Each row was made from one path, in order. Every step used is in the known rows, and no mark comes twice. Write each row's path.
Known rows:
puti > defus > totid > sasu: [ -8  -3 -12  -4  -7  -3  11   9   8  -4  -6   3 -14   8  -4  -4 -10   9
 -23  -3  -7  -7]
defus > totid > sasu > puti > lufudod: [ -4  -1  -8 -28 -31  -7   6   4  12  12 -20   0 -12 -13  -9  -9 -27  34
 -28  -6   7 -25]
sasu > totid > zimez: [-14  -6 -17   0 -12   8  -5  12   1 -10   1 -11  16  -5 -35  -6  20  14
  -9   5   0  12]
sasu > defus: [ -9 -14 -12 -13  -2  -2  18  -6  -4   5   4  -8 -10   3  -6  -5  -8   8
  -7  -3  -4  -1]
sasu > puti > lufudod > totid > zimez > defus: [-27 -10 -18 -43 -22   9 -19  15  -2   3 -27  -7   5 -13 -31  -5   2  13
 -19  -5  15  -9]
zimez > defus: [ -6  -6   3 -14  -5   6 -18   3  -7   2  -9  -1  -9   0  -2   3   1 -16
  -5   1  -2   7]
defus > totid > puti > lufudod > sasu: [-12  -6  -6 -38 -25   6  46   1   4  13  -7  -4  10   5 -32   3   2  18
 -18  -8  27 -14]
defus > totid > puti: [ -7  -8   1 -22 -19   1  43   5  -8  -1   0 -10   2  13 -16  -7  16   2
 -18  -2  15  -6]
lufudod > sasu > defus > totid > zimez: [-27 -22 -33 -24 -17   5  43   5  -9  -4   9 -11  10   2 -33  -1  17  25
 -24  -4   9  -4]
puti > lufudod > totid > defus: [-18 -12 -14 -11   7   2   1  -1  16   9 -13   1  -4 -17 -24   1 -12  27
 -10 -10  14 -15]
puti > lufudod > defus > totid: [-19 -18  -9 -24   8  -6  37  -8  17  -7  -4 -10 -11  -6 -21   5  -6  24
 -13 -11  34 -17]
totid > sasu > puti: [  1   7  -4 -21 -34  -6 -15   9   3   8  -7   5 -15  -6   8 -17 -25  17
 -22   2 -18  -5]
sasu > defus > totid > zimez: [-24 -24 -24 -14  -7   1  33   3  -9 -11   3 -19   1   5 -28  -7  16  19
 -19  -4  10  -8]
zimez > totid > puti > lufudod: [  9  -3   7 -31 -13   3  33  11   7  13 -18  -5   6  11 -28  -4  -1   7
 -10  -9   4  -5]
puti > sasu > defus: [-22 -19 -18 -17   0 -12  -6  -4   9  -3  -4  -5  -3   0 -17 -12 -23  13
 -13  -6 -17  -4]
puti > defus: [ 1  4 -6  2 11  4  6  5 -3 -1 -7  4 -7 16 -1 -3 -5 -6  0 -2 -1 -2]
defus > totid > sasu > puti: [ -4  -2  -9 -24 -35  -6  14  10   0   4  -8   1 -14  -7   3 -13 -13  24
 -33   1  -5 -12]
sasu > totid: [ -2  -6 -10  -2  -7   4   8   4   3   3  -1  -4   6  -8 -17   1   6  13
  -9   4  -2  14]
lufudod > sasu > puti > defus: [  4  10 -17 -26 -17  10  25  12 -13  12 -12  13  -6  13   1  -7 -14  10
 -16   0  -1  -6]
zimez > lufudod > defus > totid > sasu > puti: [ -9 -16 -19 -50 -26 -12  26   8  12  -1  -7  -4 -22 -10   4 -16 -14  42
 -40  -6  10 -15]
defus > totid > zimez > sasu > puti > lufudod: [ -3 -10 -17 -41 -16  -2  11  17   2  -7 -23 -12   4  -2 -37 -11  -7  36
 -28 -10  10 -27]
zimez > lufudod: [  8  -4  -4 -10   4  -1  -4   1   4   5 -10  -1   6  -3   4   1   2  13
   0  -5   6  -3]
defus > totid > puti > lufudod: [ -8  -8   3 -28 -14   1  35  -1   4   7 -13 -11   2   8 -28  -3   2  12
 -12 -10  28 -17]

Write each row's path:
[-18 -13 -15  -7   3   3   8   4   4   0   0   3  -6 -11 -12  -4   1  18
 -14  -3   1  -1]	lufudod > totid > defus
[ 12  -9  -5  -5   4   5  24  13   0   3  -8   3  -8   2 -12  -4   1  11
 -16  -2 -10  -1]	zimez > totid > defus
[ 10  -6 -18 -37  -5  -1  37  19 -10  -3 -19   1 -14  15  -9 -10 -13  18
 -33  -6  -6 -16]	zimez > sasu > puti > defus > totid
[  6   8  -9 -15  -7   4  14  11 -14   6 -17   6 -13  16   6 -12 -12   3
 -11   0   1  -9]	sasu > puti > defus
[ -2   5   2 -19  -7   6  18   8  -8   3  -6  -2  -8  30 -10 -13  -2 -11
  -6  -3   2   0]	totid > puti > defus
[ -4  -8 -17 -48 -11  -6   4  11  13   7 -21   1   0 -16 -21  -4 -22  35
 -23 -10  -3 -15]	zimez > sasu > puti > lufudod > totid
[-28 -22 -31 -29 -14   6  35  -1   2   4  -4 -13  10  -3 -45   2   2  34
 -20 -11  22 -16]	puti > lufudod > sasu > defus > totid > zimez
[-23 -13  -6 -27 -17  -9  19   7   6 -11  -7  -7   7  10 -27 -14   3   8
 -24  -4   3  -9]	defus > totid > puti > sasu
[-22 -10 -21 -29 -21  19 -20  11   6   5 -15  -7  16 -12 -53   7   4  14
 -15  -1  11  12]	puti > lufudod > sasu > totid > zimez > defus
[ -4   3  -7 -14  -6   5   3  -4  11  14  -7   6   9  -7 -16   9 -15  16
   0  -7  12  -8]	puti > lufudod > sasu
[-21 -14 -22 -27  -2  -3 -12  20  11 -19   2  -7  17  -7 -31  -4  14  19
 -18  -3 -14   4]	lufudod > totid > zimez > sasu
[-12 -23 -18 -17  -3  -3  46  -5  -8   1   1 -11  -9   1 -10   0   3  17
 -19  -5   7  -7]	sasu > defus > totid
[-14 -19 -10 -60 -13  -4  16   6  25   0  -4 -16 -10   2 -53 -12 -19  30
 -26 -10   6   5]	zimez > sasu > totid > puti > lufudod > defus
[ -5  -6 -10 -18  -2  -2 -23  15   5 -17   1  -9   7   4 -25  -9   4   9
 -11  -2 -15  -1]	totid > zimez > sasu
[-13 -12 -13 -16 -18  -8  -9  -3  10   8   5  -4 -19  -4  -3 -11 -26  16
 -18  -2 -24   0]	totid > sasu > defus
[ -6  -2 -17 -16 -13   9  10  -1  15  16  -9   2  15 -16 -35  11  -9  28
  -9  -4   9   6]	puti > lufudod > sasu > totid
[-37 -23 -11 -43 -13 -13  34   3  14 -21   3 -11  -7  10 -31 -17  -2  14
 -30  -7  11  -8]	lufudod > defus > totid > puti > sasu
[-16 -10 -17  -5  -7  -6 -14   5  16  -7  -9  -1  12 -11 -28  -6  -7  17
 -15   2 -15   9]	puti > sasu > totid
[-27 -28 -24 -20  -1 -13  24  -4   6  -8  -5  -8  -3  -2 -24  -8 -10  22
 -25  -7  -5 -12]	puti > sasu > defus > totid
[-16 -21 -27 -27 -13   2  57  -3  -8   7   7  -4  -1  -1 -15   5   3  23
 -25  -5   7  -3]	lufudod > sasu > defus > totid
